Known rows, with every step that occurs
galel > faso: [ 10.1  11.3 -12.5  29.5  10.9   6.7  14.3 -16.8 -44.6   6.0  -0.4   5.3
  -5.7  29.2   7.1   8.6  -1.5  25.0  -3.4   5.4   7.6   4.4  16.1  22.4]
pebe > bifuloz > vasok > faso > galel: [  6.5  20.7   9.1   3.8 -25.1  18.5  17.0   9.6 -16.8  35.4  14.2  19.3
 -16.5   4.0  10.6  -8.0  23.1  32.2 -16.5  10.8  16.5  50.3 -20.6   0.5]
pebe > bifuloz > vasok > nututik: [  5.5  16.3  26.6   3.2 -14.3  23.8  20.2  17.7 -14.2  40.2   0.8  10.2
  -7.1  -2.0   4.5 -10.5  24.8  27.2  -7.1   0.0  14.9  44.8 -26.4   1.2]
vasok > galel > pebe > nututik: [ -6.5  17.7 -10.4  22.1  28.6  26.8   0.3   9.1 -34.5  10.8 -12.0 -28.4
 -10.8  15.7  20.8 -16.9 -14.4 -17.8  -4.7   7.7  -7.0  30.9  -2.7  -1.2]
galel > pebe: [ -3.9   8.2  -4.2  16.5   7.1  13.6   6.9   0.9 -37.7  21.6 -13.7 -11.8
  -9.0  13.2   8.5  15.7  -7.4  -0.1  -7.6  -3.4   5.4  28.1   4.4  14.5]
pebe > nututik > galel: [ -6.3  -1.3   3.9  17.3   2.1  17.6  -8.1  15.5 -10.9  -4.9   9.4  -6.7
 -13.5   7.2  25.0 -20.8 -17.8 -10.2  -2.0   5.3 -15.1  19.2  21.3  -3.3]
nututik > bifuloz > galel > pebe: [ 25.4  14.9  -5.6   8.9   5.9   4.7 -10.5  -3.4 -77.5  21.9 -19.7   2.0
  -3.0  33.9  23.7  16.6  40.4  31.6  -3.8 -22.7  10.5   3.5  -0.8   0.2]
galel > pebe > bifuloz > vasok > nututik > faso: [  2.4  19.0  18.3  22.5  -3.4  25.5  23.7   7.5 -53.3  51.6 -12.7  -5.2
 -18.2  16.6   8.5  13.2  12.5  27.1 -12.4  -7.3  15.3  57.4  -8.5  28.4]
bifuloz > galel: [ 20.1  10.4 -17.9   8.6 -16.2  -4.3  30.2 -12.1 -33.3  -4.2  -9.7  21.3
   0.0   1.8  14.7  13.3  20.6  24.8  10.9   8.0  16.5   7.7 -19.4  -9.7]
faso > galel > pebe > bifuloz: [ -5.7  20.3 -17.5   4.3  -7.3  18.1  -9.6  14.7 -30.7  12.1   1.0   4.9
 -28.9  13.3   2.4 -14.1  -6.3   5.1 -11.5   5.4   0.1  52.4   0.4  25.6]
nututik > faso > galel > pebe: [  4.6  11.6  -3.0  12.1  -5.1  -8.6  -3.1  -7.4 -33.8   2.2   2.0   1.1
 -27.3  28.0  -9.1   9.5  -3.2  23.8  -2.9 -10.1  -3.4  22.3  26.4  53.5]
faso > galel > pebe > bifuloz > vasok: [  1.9  24.5  -5.0   1.8 -17.6  17.5  -6.6  17.9 -24.9  14.4   5.7  10.5
 -27.3  13.9   3.3 -11.6  -3.8  16.3 -10.2   4.4   4.0  61.7   3.5  17.0]
vasok > nututik > faso: [ -2.6   5.6   1.8   4.8  24.2  -4.6  18.9   1.4 -41.2   8.7 -18.2 -13.9
   0.3  28.1 -11.9   6.6   8.6   7.9   6.7 -18.0   1.7  -3.9  -3.6  45.7]
vasok > pebe > bifuloz > galel: [  1.9  15.2 -31.8  22.1   6.6  12.8   5.5 -27.5 -16.5  40.2   7.3 -37.1
  -5.1   9.2  20.3 -25.1  23.8  14.5   2.3  17.1  25.9  -1.8 -31.0 -16.0]
nututik > faso > galel: [  6.4   7.3  -1.6   4.0  -8.0 -15.0  -6.5  -7.7 -15.2  -8.5   8.4   6.7
 -22.7  21.3 -12.9   1.6  -0.1  23.8   0.7  -8.3  -6.6   8.0  23.8  46.5]
vasok > pebe > nututik > bifuloz > galel: [  8.0  10.0 -33.5  21.9  15.7   8.8 -21.8 -19.8 -33.8  17.4  18.8 -37.3
  -0.5  32.8  43.1 -27.6   8.5   4.4   3.8   6.5  11.7 -12.8   2.6 -26.7]
bifuloz > pebe > nututik: [ 15.9 -17.4 -16.2  -1.8  10.5  13.4   5.0  -5.8 -25.7  14.9  48.5  27.1
  -3.9   3.4  17.6 -25.4   5.7   7.4   5.5   1.5 -20.9   5.4  20.5   0.8]
bifuloz > vasok: [ 21.1  13.3  37.9  -6.7 -29.4  -2.6   7.4   7.5  17.5   5.1  13.3  16.1
   4.0   2.9   2.3   6.4   7.7  33.5   2.5  -3.2  11.6  27.5   8.6 -24.7]
faso > galel: [ -0.4  13.0 -16.5 -11.8  -9.2  -2.0 -18.4  11.4   1.4 -19.3  10.7  10.9
 -15.5   9.9  -6.5 -18.2 -10.2   0.9   0.0   4.2  -6.5  19.7   9.7  10.9]
pebe > nututik > bifuloz > galel: [ 17.3   4.3 -12.7  15.3  -5.2  14.4 -10.4   8.3 -58.5  -1.5   9.4  19.8
  -8.0  22.2  48.2  -7.9  10.7  10.9  -3.3  -2.7  -3.6  14.7  10.0 -12.8]
pebe > bifuloz > vasok > galel > faso: [ 11.4  23.6  23.0  16.7  -9.6  28.6  15.7   6.8 -14.1  39.9   4.0   5.6
 -13.6   0.9   8.1 -16.8  22.8  33.9 -10.3   8.7  13.0  46.6 -19.0  -3.3]
vasok > faso > galel > pebe: [ -5.8  19.1 -42.5   6.3   5.9   0.3  12.0  -3.2 -54.6   6.3   1.5  -1.0
 -14.3  36.8  10.8  10.2  -4.0   1.0 -16.1  10.6   8.4  24.4  -1.1  23.3]
vasok > faso > galel: [ -4.1  15.3 -41.0  -2.0   2.3  -6.1   8.5  -3.6 -35.8  -4.1   8.3   5.0
 -10.0  30.5   6.5   2.4  -0.8   1.0 -12.4  12.2   5.7  11.2  -3.0  16.6]

Rows
[ 16.3 -11.6 -10.3  10.6  20.3  16.7   4.7  -8.7 -36.4  19.9  41.3  13.9
  -9.3  15.7  13.3 -27.8   6.7  16.9   5.5  -1.4 -22.2   4.4  32.9  12.2] -> bifuloz > pebe > nututik > galel > faso
[ -8.1  10.4 -22.9  17.6  14.7  14.9  -9.3 -21.5  -0.2  42.2  12.2 -47.1
  -5.3   8.2  13.2 -31.7  13.8   2.5  -2.5  13.0  17.9  -5.9 -21.7 -11.2] -> vasok > pebe > bifuloz
[ 25.1  -6.0   2.4 -13.2  24.4   2.5 -30.8  -4.9 -45.4  29.5  19.4   4.8
   3.3  26.6   4.3 -11.8  43.5  25.1  -1.6 -32.0 -14.0 -23.5  19.2   4.9] -> nututik > bifuloz > pebe
[  7.4  -1.0  -4.1  11.0   3.2  16.6 -25.3  13.9 -42.7   0.7  14.7   9.4
  -8.3  21.5  41.1 -14.2   0.8  -1.3  -9.0  -7.0 -11.5  10.7  19.8  -8.1] -> pebe > nututik > bifuloz
[ -2.0  18.9  -7.3  20.5  33.4  27.3 -11.9  10.6 -47.0  15.6 -14.4 -30.7
 -10.0  24.7  23.7 -17.1  -4.2 -13.0  -6.8  -1.4  -8.7  25.0   0.6  -1.4] -> vasok > galel > pebe > nututik > bifuloz
[ -2.7  18.4 -19.2  -0.5  -4.6   7.2 -13.4  11.9 -25.1  -4.2   1.1   2.1
 -21.8  19.5  -0.8  -7.3 -15.1   0.8  -5.3   2.2  -2.6  39.2  12.4  21.1] -> faso > galel > pebe
[ -3.4  16.2 -24.0   6.8  -7.4  14.7 -14.1  17.4 -33.9  -8.7   9.9   9.4
 -25.9  21.4  16.9 -13.9 -24.9  -4.8  -7.1   8.2  -7.2  50.9  18.4  17.0] -> faso > galel > pebe > nututik
[  9.7   2.2  -3.3 -13.3  42.2   7.2  -7.6   8.9 -61.4  25.6  -5.6 -10.3
  11.2  36.6  -2.8 -11.7  33.9   8.6   4.8 -32.3  -6.9 -16.3  -2.0  21.2] -> vasok > nututik > bifuloz > pebe
[  0.3  10.7  11.4  24.5  20.3   7.1  -1.0  -5.0 -21.7  10.3 -14.4 -26.1
 -10.7  25.6  -8.7  -4.4   2.0  19.0   0.6  -5.9  -3.1  -1.7  24.8  22.9] -> nututik > galel > faso
[ 17.2  16.1  15.5   8.1 -19.3   4.5  -3.1  -4.9  14.0  13.7  31.1 -12.5
   3.2  17.2  25.8 -16.1  -1.3  25.6   4.9   9.1  16.8  21.4  11.7 -41.7] -> bifuloz > vasok > pebe > nututik
[ -4.4  14.6  -7.2   4.8  21.6  -0.7  12.1   7.0 -53.5   6.8 -17.9 -12.8
 -10.2  37.6 -12.3   3.0   1.4   7.9   4.1 -17.4   0.6  15.5   3.0  55.6] -> vasok > nututik > faso > galel > pebe
[  2.7  -4.9  -3.2  23.0  -8.1   6.2   3.4   0.1 -28.6  -5.4  19.5  14.2
 -17.9  13.5  28.6  -3.4 -15.0   5.2  -3.4   3.7 -10.0  18.5  24.0  19.3] -> pebe > nututik > faso
[ 20.0  15.6  19.0  12.6 -20.1  -0.6  -0.9 -10.6   8.9  15.3  31.7 -12.4
  -0.9  21.9  22.4 -11.2   1.3  33.6   4.9   5.1  16.1  19.1  17.4 -28.2] -> bifuloz > vasok > pebe > nututik > faso
[  5.2  19.2 -35.9  32.1  10.5  15.0  10.6 -33.2 -32.0  42.3   7.4 -35.0
  -7.4  19.1  22.7 -22.4  23.1  23.2   1.5  18.9  29.0  -0.4 -26.0  -8.1] -> vasok > pebe > bifuloz > galel > faso
[  4.3  21.7 -11.3  24.2  34.0  14.3   5.0  -8.8 -30.8   4.8 -11.9 -23.3
  -4.3  25.4   2.4 -15.6  -1.0   5.4   0.1   8.3  -1.6   3.1  -0.2   8.4] -> vasok > galel > faso
[  1.4  19.6   6.1  22.2  -8.5  27.1  23.8   5.0 -49.8  50.9  -6.2  -1.2
 -16.7  13.4  17.4  14.8  11.1  22.3 -19.0   3.1  18.5  58.3 -12.3  11.9] -> galel > pebe > bifuloz > vasok > faso
[ -2.5   8.1 -32.6  23.4  10.2   2.5 -18.7 -21.8 -12.2   7.9  28.6 -37.8
 -13.1  30.4  26.9 -30.9 -12.8   1.1   3.5  12.8   5.1  -3.7  16.0  -0.9] -> vasok > pebe > nututik > faso > galel
[ -1.5   4.2  -6.3  32.8   1.1  17.9  10.0   0.9 -58.2  17.7   0.0  -2.2
 -21.2  22.7  28.9  13.2 -17.4   3.5 -10.3  -0.6  -1.9  40.8  21.2  27.5] -> galel > pebe > nututik > faso
[ -1.3   4.5  -2.1  31.8   7.3  20.7  -1.5   7.2 -32.5  -2.2   8.4  -4.4
 -16.0  21.4  28.2 -16.6 -18.6   2.4  -3.6   7.8 -11.0  21.3  29.4   7.8] -> pebe > nututik > galel > faso
[ 13.3  16.3 -16.1  30.2 -12.1  23.3  35.9 -10.7 -56.3  33.9  -6.9  23.0
 -17.1   2.5  19.1   0.3  31.4  37.8  -6.7  15.0  20.8  33.4 -30.3  14.2] -> pebe > bifuloz > galel > faso
[  7.3  20.0  27.8   6.4 -13.5  25.9  10.4  13.2   1.1  37.6   4.4   4.0
 -11.6  -8.6   5.7 -19.3  23.1  25.8  -8.9   7.1  10.4  45.2 -24.5 -10.9] -> pebe > bifuloz > vasok > galel
[ -4.1  16.9  -6.8  26.6  27.8  22.1   2.3   3.6 -40.0  12.7 -11.6 -28.3
 -14.7  20.9  17.8 -12.5 -12.2  -9.8  -4.2   3.9  -7.9  28.5   3.0  11.8] -> vasok > galel > pebe > nututik > faso
[  9.2  13.1  29.1   4.9 -26.4  21.4  12.9  11.1   0.6  37.8  10.0  17.3
 -11.5 -10.6   7.1  -9.1  22.7  31.4  -9.8   4.9  13.4  45.0 -18.9  -7.8] -> pebe > bifuloz > vasok
[ -0.7  27.1  -6.9   0.8  -8.8  19.2  -2.4  21.8 -34.9  16.3  -1.1   5.5
 -24.1  20.2   1.1 -13.0  -2.5  13.4  -8.0   1.0   4.7  61.8  -1.8  23.4] -> faso > galel > pebe > bifuloz > vasok > nututik
[  0.8  18.1 -21.5   5.3  -3.1  15.1 -26.0  18.8 -46.3  -3.7   8.0   7.0
 -25.5  30.2  20.0 -14.4 -14.8   0.3  -9.8  -1.3  -8.2  45.0  22.8  16.9] -> faso > galel > pebe > nututik > bifuloz
[ 19.1 -13.2 -16.9   0.5   6.3   5.5   2.0 -10.0 -33.3  10.6  52.6  30.8
 -15.3  13.7  11.3 -25.0   5.9  19.4   5.3  -2.4 -24.0   9.1  32.2  23.9] -> bifuloz > pebe > nututik > faso > galel
[ -4.9   5.3 -11.1  26.9   2.4  24.2   6.5   8.6 -50.1  15.6  -0.2  -2.2
 -15.2  16.0  33.2   5.9 -21.2  -7.9 -10.0   4.6  -0.5  43.6  12.9   8.3] -> galel > pebe > nututik
[ 17.5   5.2  14.6   7.8 -11.1  15.1 -21.7  17.6 -34.3   3.0  21.3  17.9
  -6.1  23.3  42.1 -10.8   4.3  14.9  -8.0  -8.1  -5.9  24.2  24.2 -20.1] -> pebe > nututik > bifuloz > vasok
[  3.1  18.0  33.5   4.5  -9.4  25.0  16.1  20.1 -10.5  42.5  -4.2  -0.3
  -9.4  -0.5  -0.6 -14.3  26.1  27.9  -6.7  -3.6  12.5  43.2 -22.2   3.7] -> pebe > bifuloz > vasok > nututik > galel
[ 16.7  10.1  13.7   8.7  -2.3  18.5 -23.0  19.1 -34.0   3.0  17.3   8.5
  -5.9  25.1  41.3 -18.5   4.4  10.8  -6.4  -6.6  -8.4  24.5  20.0 -22.6] -> pebe > nututik > bifuloz > vasok > galel
[ 16.7  26.6   8.1  -2.2 -25.2  -2.3  16.2   5.6 -21.2   9.9  14.5  15.6
  -6.2  28.7   9.5  13.1   4.7  34.1  -8.6   4.6  17.0  44.5   8.1  -8.1] -> bifuloz > vasok > faso > galel > pebe
[ 18.3  17.7  17.3  -2.1 -23.1  -5.7  22.7  -0.5  -8.3  11.7  13.9  14.4
   4.9  19.2  10.0  16.8  12.0  33.9  -6.1   3.4  18.4  25.5   1.9 -18.7] -> bifuloz > vasok > faso
[ -3.2  11.8  -5.9  -0.8  19.6  -5.2   9.8   6.9 -40.6  -0.6 -13.4  -8.8
  -7.2  33.1 -15.0  -2.4   3.7   8.4   6.6 -16.5  -1.4   5.9   1.1  50.4] -> vasok > nututik > faso > galel
[  6.6  21.8  28.8  14.6  -6.1  27.1  21.1  14.2 -26.0  44.2  -4.2   1.7
 -11.0   9.6   2.0 -11.1  25.4  36.3  -7.6  -1.6  14.7  44.8 -16.3  11.4] -> pebe > bifuloz > vasok > nututik > galel > faso
[  0.2  19.4  14.4  18.3  -2.9  30.2  21.5  13.1 -48.1  50.0 -13.0  -4.9
 -13.7  11.7  11.6   8.1  10.2  18.7 -12.7  -3.6  16.1  59.6 -14.1  15.1] -> galel > pebe > bifuloz > vasok > nututik
[ 17.4  27.0  34.2   3.7  -7.3  11.0   7.8  10.5  -1.2  16.2  -1.4  -8.6
  -0.2  13.0   4.6  -1.1   4.6  24.8   0.5  -1.4   9.1  41.0   2.6 -23.4] -> bifuloz > vasok > galel > pebe
[  2.9   1.7 -11.2  17.4 -12.2   4.7  -5.7   5.3 -27.9 -15.0  24.7  19.6
 -25.4  18.2  25.5 -12.8 -19.6   5.7  -3.1   6.0 -13.3  28.3  28.8  24.6] -> pebe > nututik > faso > galel
[ 24.6  28.3  30.1  10.3  -5.4   7.4  11.4   1.7  -4.2   8.3   5.1  -0.1
   1.3  21.0   3.7  -4.7   6.8  36.9   2.9   3.0  10.0  29.1   8.4 -19.0] -> bifuloz > vasok > galel > faso
